Known rows, with every way that one mark hangs from another
(V L): [ 1.72  1.36 -4.15  0.51 -0.36 -0.85 -0.73 -1.77  2.38  1.60 -1.94 -0.66
  1.11  1.25  0.25  1.26  1.45 -1.98 -1.03 -0.82  2.08 -1.60 -2.24]
(B (E C) (L V)): [ 1.78  4.33 -6.55  1.65  1.68 -2.45  0.00 -3.65  0.82  0.08 -5.90 -2.76
  1.23 -1.23 -0.31  0.55  1.56 -2.82 -1.89  4.05  0.60 -1.59 -2.92]
(L (B K) V): [ 2.08  3.11 -5.16  2.03  0.74 -4.27 -0.32 -2.68  0.33 -0.76 -2.32  0.20
  0.02 -0.73  1.22  0.68  1.58 -2.08 -1.99 -0.49 -0.64 -0.96 -3.04]
(L (B K T)): [ 2.07  1.80 -3.04  3.33  1.93 -4.13 -0.68 -3.53 -0.63 -0.36 -2.11 -1.01
 -1.21 -0.75  1.80 -0.07  0.90 -2.53 -2.35  0.82 -1.95  0.32 -3.76]
(V (L (B E K))): [ 1.89  3.37 -4.95  2.31  1.46 -1.00 -0.67 -2.92  0.69 -0.67 -4.75 -1.18
 -0.54 -0.03  0.42  0.86  2.27 -2.86 -2.69  0.81  0.74 -0.38 -4.33]
(C (E (B T))): [ 0.31  1.62 -3.53  1.71  0.39 -3.72 -0.13 -4.07  0.61  2.75 -1.08 -2.87
  1.94 -1.77  0.01  1.70  0.31 -3.20 -1.15  1.06 -0.08 -1.91  0.03]
(L (B E K T) V): [ 2.31  4.28 -4.85  4.13  2.63 -3.87  0.18 -4.16 -0.06 -0.61 -4.04 -0.69
 -0.43 -1.79  0.84  0.22  1.31 -3.09 -3.92  3.61 -2.06  0.09 -3.33]
(C (E (B (K V) T))): [ 0.76  1.48 -2.61  3.10 -0.51 -3.80  0.67 -4.64 -0.20  2.83 -0.16 -2.09
  0.30 -1.34  0.60  2.48 -0.12 -3.08  0.95  0.32 -1.05 -1.46 -1.74]
(E (B K L T) C): [ 1.31  2.57 -2.82  2.47  2.81 -5.18 -1.11 -4.49  0.80  1.36 -3.80 -3.49
  0.76 -1.34  3.93  1.69 -0.16 -3.93 -1.55  4.42 -1.99 -0.66 -2.68]
(E B C): [ 0.08  2.25 -4.59 -0.28  1.27 -4.09 -0.91 -2.38 -0.45  2.47 -3.18 -1.23
  2.68 -1.19  1.56  0.64  0.05 -1.98 -0.93  0.75 -0.99 -1.11 -0.62]
(V (L (B (E C) K))): [ 1.66  4.34 -6.09  2.22  2.51 -2.05 -0.65 -2.47  0.85 -1.13 -4.84 -1.44
 -0.26 -0.21  1.59  0.06  2.17 -2.56 -2.88  1.61  0.44 -0.92 -4.25]
(K (B (E C) (L V))): [ 1.33  4.18 -5.06  2.09 -0.07 -2.26 -0.73 -3.92  0.24  0.27 -4.90 -3.46
  0.90 -0.91 -0.10  1.64  1.33 -3.29 -2.08  4.53  1.84 -1.31 -2.68]
(V (L B)): [ 1.64  2.35 -5.71  0.51  0.86 -1.81 -1.59 -1.83  1.73  0.45 -3.02 -0.92
  0.76  0.47 -0.05  0.44  2.08 -2.33 -2.96 -0.28  1.70 -1.77 -3.33]
(E (B T) C): [ 0.49  2.29 -3.89  1.10  2.61 -4.89 -0.86 -3.08  0.25  2.93 -2.61 -1.60
  2.34 -1.53  2.44  0.43 -0.47 -2.56 -2.24  3.16 -2.11 -1.00 -0.48]
(K B (V L)): [ 1.48  1.21 -3.13  1.60 -3.34 -0.52 -1.02 -2.34  0.60  2.75 -0.52 -0.68
 -0.02  1.50 -0.87  2.56  0.99 -2.00  0.61 -0.16  2.50 -1.62 -3.56]
(C (E (B L))): [ 0.41  1.66 -4.31  0.48 -0.60 -2.89 -0.63 -4.35  0.75  1.88 -2.89 -4.30
  2.00 -1.64 -1.00  2.63  1.03 -3.91 -0.25  0.38  1.70 -2.24 -1.34]
(B E T): [ 1.57  1.73 -2.99  3.07  1.54 -1.43  0.31 -3.91 -0.85  1.64 -3.78 -1.44
  0.25 -1.09 -0.92  0.17  0.48 -2.32 -1.94  2.74 -1.32  0.70 -2.01]
(T (B (E C) (L V))): [ 2.09  3.92 -5.30  4.04  1.62 -2.62  0.00 -2.79  3.23 -0.48 -7.02 -1.52
  1.30 -0.02 -0.44 -0.33  2.12 -3.96 -3.03  4.82  0.61 -1.51 -2.75]
(E (B (L V)) C): [ 0.86  3.56 -5.95 -0.16  1.50 -4.73 -1.23 -3.25  1.60  2.01 -4.38 -2.61
  3.05 -1.39  1.66  1.66  0.53 -3.32 -2.03  3.35  0.06 -2.27 -1.35]
(B T): [ 1.73  0.67 -2.55  2.17  0.87 -2.81 -0.28 -3.05  0.21  2.03 -1.34 -0.91
  0.44 -0.20  0.44  0.38  0.23 -1.85 -1.26  0.91 -1.05 -0.32 -1.79]
(T (B L)): [ 2.16  0.67 -2.52  3.38 -0.27 -2.10 -0.97 -2.57  2.76  0.27 -4.92 -1.47
  0.53  0.96 -0.73  0.39  1.93 -3.73 -1.56  1.24  0.99 -0.89 -3.25]

Rows
[ 1.65  2.09 -1.89  3.59 -0.06 -1.38 -1.05 -5.14 -0.60  0.97 -4.33 -4.39
 -0.41 -0.78 -0.96  1.99  0.89 -4.13 -2.40  5.11  0.93  0.45 -3.35]  (K (B E L T))
[ 2.65  2.84 -2.76  5.31  0.40 -1.92  0.38 -3.65  2.83 -1.05 -6.65 -1.23
 -0.22  0.28 -0.02  1.10  2.24 -4.49 -1.92  3.42  0.29 -0.09 -3.62]  (T (B E K (L V)))
[ 2.50  2.32 -2.60  4.71  0.53 -0.75  0.81 -4.05  0.35  1.69 -2.78 -0.70
 -1.66  0.28  0.47  1.60  0.58 -2.60 -0.31  2.65 -1.17  0.27 -4.55]  (B E (K (V L)) T)
[ 1.98  2.84 -3.27  4.74  1.66 -2.67  1.26 -4.05 -1.66  1.14 -2.87 -0.62
 -1.54 -0.82  1.42  0.09 -0.05 -1.73  0.44  2.88 -3.06  0.43 -4.10]  (B (E C) (K V) T)
[ 0.95  2.72 -4.23  1.76 -0.43 -3.84 -0.05 -4.73  1.80  1.09 -2.39 -3.59
  1.45 -1.47  0.83  3.44  1.10 -4.14 -0.09  0.88  1.23 -2.35 -1.48]  (C (E (B K (L V))))
[ 1.97  4.08 -6.06  2.89  2.69 -3.53 -0.19 -3.72  0.04  0.31 -4.30 -0.83
  0.66 -1.97 -0.81 -0.34  1.37 -2.92 -4.87  3.99 -1.28 -0.58 -2.40]  (L (B E T) V)
[ 1.28  3.02 -4.44  2.84  2.95 -2.60  0.38 -3.40 -0.68  1.17 -3.90 -1.64
  0.55 -1.22  0.60 -0.84  0.39 -1.96 -2.21  3.74 -1.74 -0.11 -1.91]  (B (E C) T)
[ 1.08  2.15 -2.91  2.60  1.47 -5.05 -0.01 -3.61 -0.72  2.95 -1.66 -0.75
  0.40 -1.11  3.19  1.18 -0.88 -2.24  0.13  2.33 -3.30 -0.49 -2.48]  (E (B (K V) T) C)
[ 1.43  3.16 -3.22  3.43  1.18 -2.48 -0.98 -4.81 -0.42  0.61 -4.51 -4.61
 -0.06 -0.98  0.44  1.06  0.75 -3.80 -2.52  5.92  0.54 -0.39 -3.30]  (K (B (E C) L T))
[ 1.31  2.82 -4.21  2.55 -1.54 -1.28 -0.57 -4.18 -1.93  1.45 -4.30 -3.35
 -0.60 -0.51 -1.63  1.64  0.74 -2.65  0.52  3.12  0.96 -0.57 -4.84]  (K (B (E C) L) V)
[ 1.28  3.63 -4.66  1.13  1.55 -5.08 -0.78 -3.74  1.46  1.05 -4.09 -2.43
  1.75 -1.21  3.37  2.31  0.51 -3.52 -0.95  2.96 -0.59 -1.56 -2.06]  (E (B K (L V)) C)
[ 1.92  3.44 -4.82  2.96  0.40 -0.90  0.86 -2.76 -0.13  0.83 -3.64 -0.34
 -0.95  0.45  1.08  0.90  1.09 -1.61  0.95  1.08 -0.37 -0.67 -4.52]  (B (E C) (K (V L)))
[ 2.05  3.07 -5.60  2.15  2.06 -4.81 -0.73 -2.99  1.12  0.69 -2.05 -0.37
  0.96 -1.21  0.46 -0.25  1.01 -2.46 -4.33  2.29 -0.96 -1.48 -2.21]  (L (B T) V)
[ 2.34  1.72 -1.68  5.41  0.33 -1.18  0.10 -3.74  1.52 -1.10 -6.92 -1.87
 -0.96  0.48 -0.30  0.78  2.10 -4.27 -1.19  2.45  0.00  0.79 -4.32]  (T (B E K L))
[ 1.29  3.00 -3.83  2.80  1.44 -2.01  0.82 -3.12 -1.54 -0.30 -4.38 -1.00
 -0.54 -0.74  1.46  0.10  0.95 -1.51  0.34  0.70 -1.32  0.43 -2.98]  (B (E C) K)
[ 1.39  1.64 -2.10  3.94 -1.64 -1.14 -0.03 -4.30 -2.33  2.72 -2.09 -1.45
 -0.85 -0.57 -1.91  1.53  0.05 -2.36 -0.31  2.93 -0.52  0.53 -3.38]  (K (B E T) V)
[ 2.06  2.50 -4.57  1.58  0.83 -2.22 -1.25 -2.17  1.64 -0.36 -2.71 -0.83
 -0.35  0.55  1.44  1.03  2.07 -2.49 -2.23 -0.61  1.02 -1.15 -4.10]  (V (L (B K)))
[ 2.70  0.94 -1.45  3.74  1.04 -3.05 -0.49 -4.72  0.90  0.34 -2.52 -2.96
 -1.32 -0.07  1.99  1.88  0.57 -3.40 -0.66  2.38 -0.87  0.11 -4.26]  (B K L T)
[ 2.28  2.73 -4.00  4.13  0.46 -1.63 -0.07 -3.21  2.91 -0.07 -6.86 -1.39
  0.97  0.12 -1.69  0.46  2.21 -4.28 -2.83  3.89  0.92 -0.75 -2.88]  (T (B E (L V)))
[ 2.45  3.22 -4.38  3.27  2.06 -5.05 -0.32 -3.37  0.95 -0.32 -1.78 -0.20
 -0.31 -1.05  1.99  0.34  1.08 -2.74 -3.31  1.90 -1.62 -0.83 -2.96]  (L (B K T) V)
[ 1.69  5.25 -6.78  2.68  2.54 -4.10  0.25 -3.00 -0.45 -1.39 -4.77 -0.46
  0.12 -1.55  1.32 -0.45  1.74 -2.17 -2.80  2.15 -1.29 -0.78 -3.20]  (L (B (E C) K) V)
[ 1.30  2.32 -3.42  2.39 -2.65  0.56 -0.54 -3.16 -0.49  2.46 -2.78 -1.24
 -0.31  0.76 -2.08  2.40  1.11 -2.42 -0.06  1.49  2.19 -0.69 -3.84]  (K (B E) (V L))
[ 2.91  0.68 -1.73  4.20 -0.24 -2.78 -0.07 -4.85 -0.10  1.39 -1.89 -2.16
 -2.11  0.12  1.13  2.13  0.20 -2.92  1.09  1.88 -1.44 -0.09 -5.50]  (B (K V) L T)
[ 1.43  3.07 -5.45  1.57  1.62 -1.54 -0.33 -3.77 -0.55  0.18 -6.13 -3.50
  0.46 -1.01 -0.62  0.28  1.32 -2.63 -1.05  2.95  0.28 -0.64 -3.57]  (B (E C) L)
[ 1.12  1.87 -1.75  3.46 -0.26 -1.39 -0.49 -4.19 -1.35  1.54 -2.87 -2.38
  0.05 -0.78 -0.71  1.28  0.53 -2.98 -2.10  3.37  0.08  0.69 -1.89]  (K (B E T))
[ 2.10  2.21 -2.59  2.82 -0.68 -3.20 -1.27 -4.35  1.73  1.32 -1.86 -3.30
  0.51 -0.30  0.53  2.37  0.67 -3.80 -2.51  4.37  1.58 -1.29 -2.42]  (K (B (L V) T))
[ 2.07  2.78 -5.48  2.74  0.92 -1.40 -0.47 -3.26  0.14  1.80 -3.37 -0.75
 -0.48 -0.24 -1.48  0.40  1.21 -2.41 -2.46  2.37 -0.29 -0.94 -4.82]  (K (V (L (B E T))))
[ 1.22  2.15 -4.26  0.06 -0.01 -3.42 -1.22 -3.75  1.35  2.47 -4.18 -2.42
  2.67 -1.27 -0.04  2.84  0.68 -3.69 -1.68  2.25  0.51 -1.38 -1.40]  (E (B (L V)))
[ 2.02  3.15 -5.20  1.73  0.36 -1.26 -0.10 -4.18  0.64  0.52 -5.69 -2.52
  0.88 -1.08 -1.79  1.63  1.59 -3.19 -1.68  3.02  1.04 -0.68 -2.99]  (B E (L V))
[ 1.25  5.14 -8.04  1.41  2.56 -3.83 -0.14 -2.59 -0.39 -0.43 -5.10 -0.55
  1.31 -1.81 -0.28 -0.92  1.79 -1.99 -3.82  2.51 -0.55 -1.41 -2.45]  (L (B (E C)) V)
[ 2.19  4.52 -5.87  3.10  3.22 -3.42  0.06 -4.50  1.60  0.49 -5.21 -3.12
  0.84 -1.52  0.62  0.31  0.94 -3.41 -3.28  6.65 -0.56 -1.38 -2.81]  (B (E C) (L V) T)
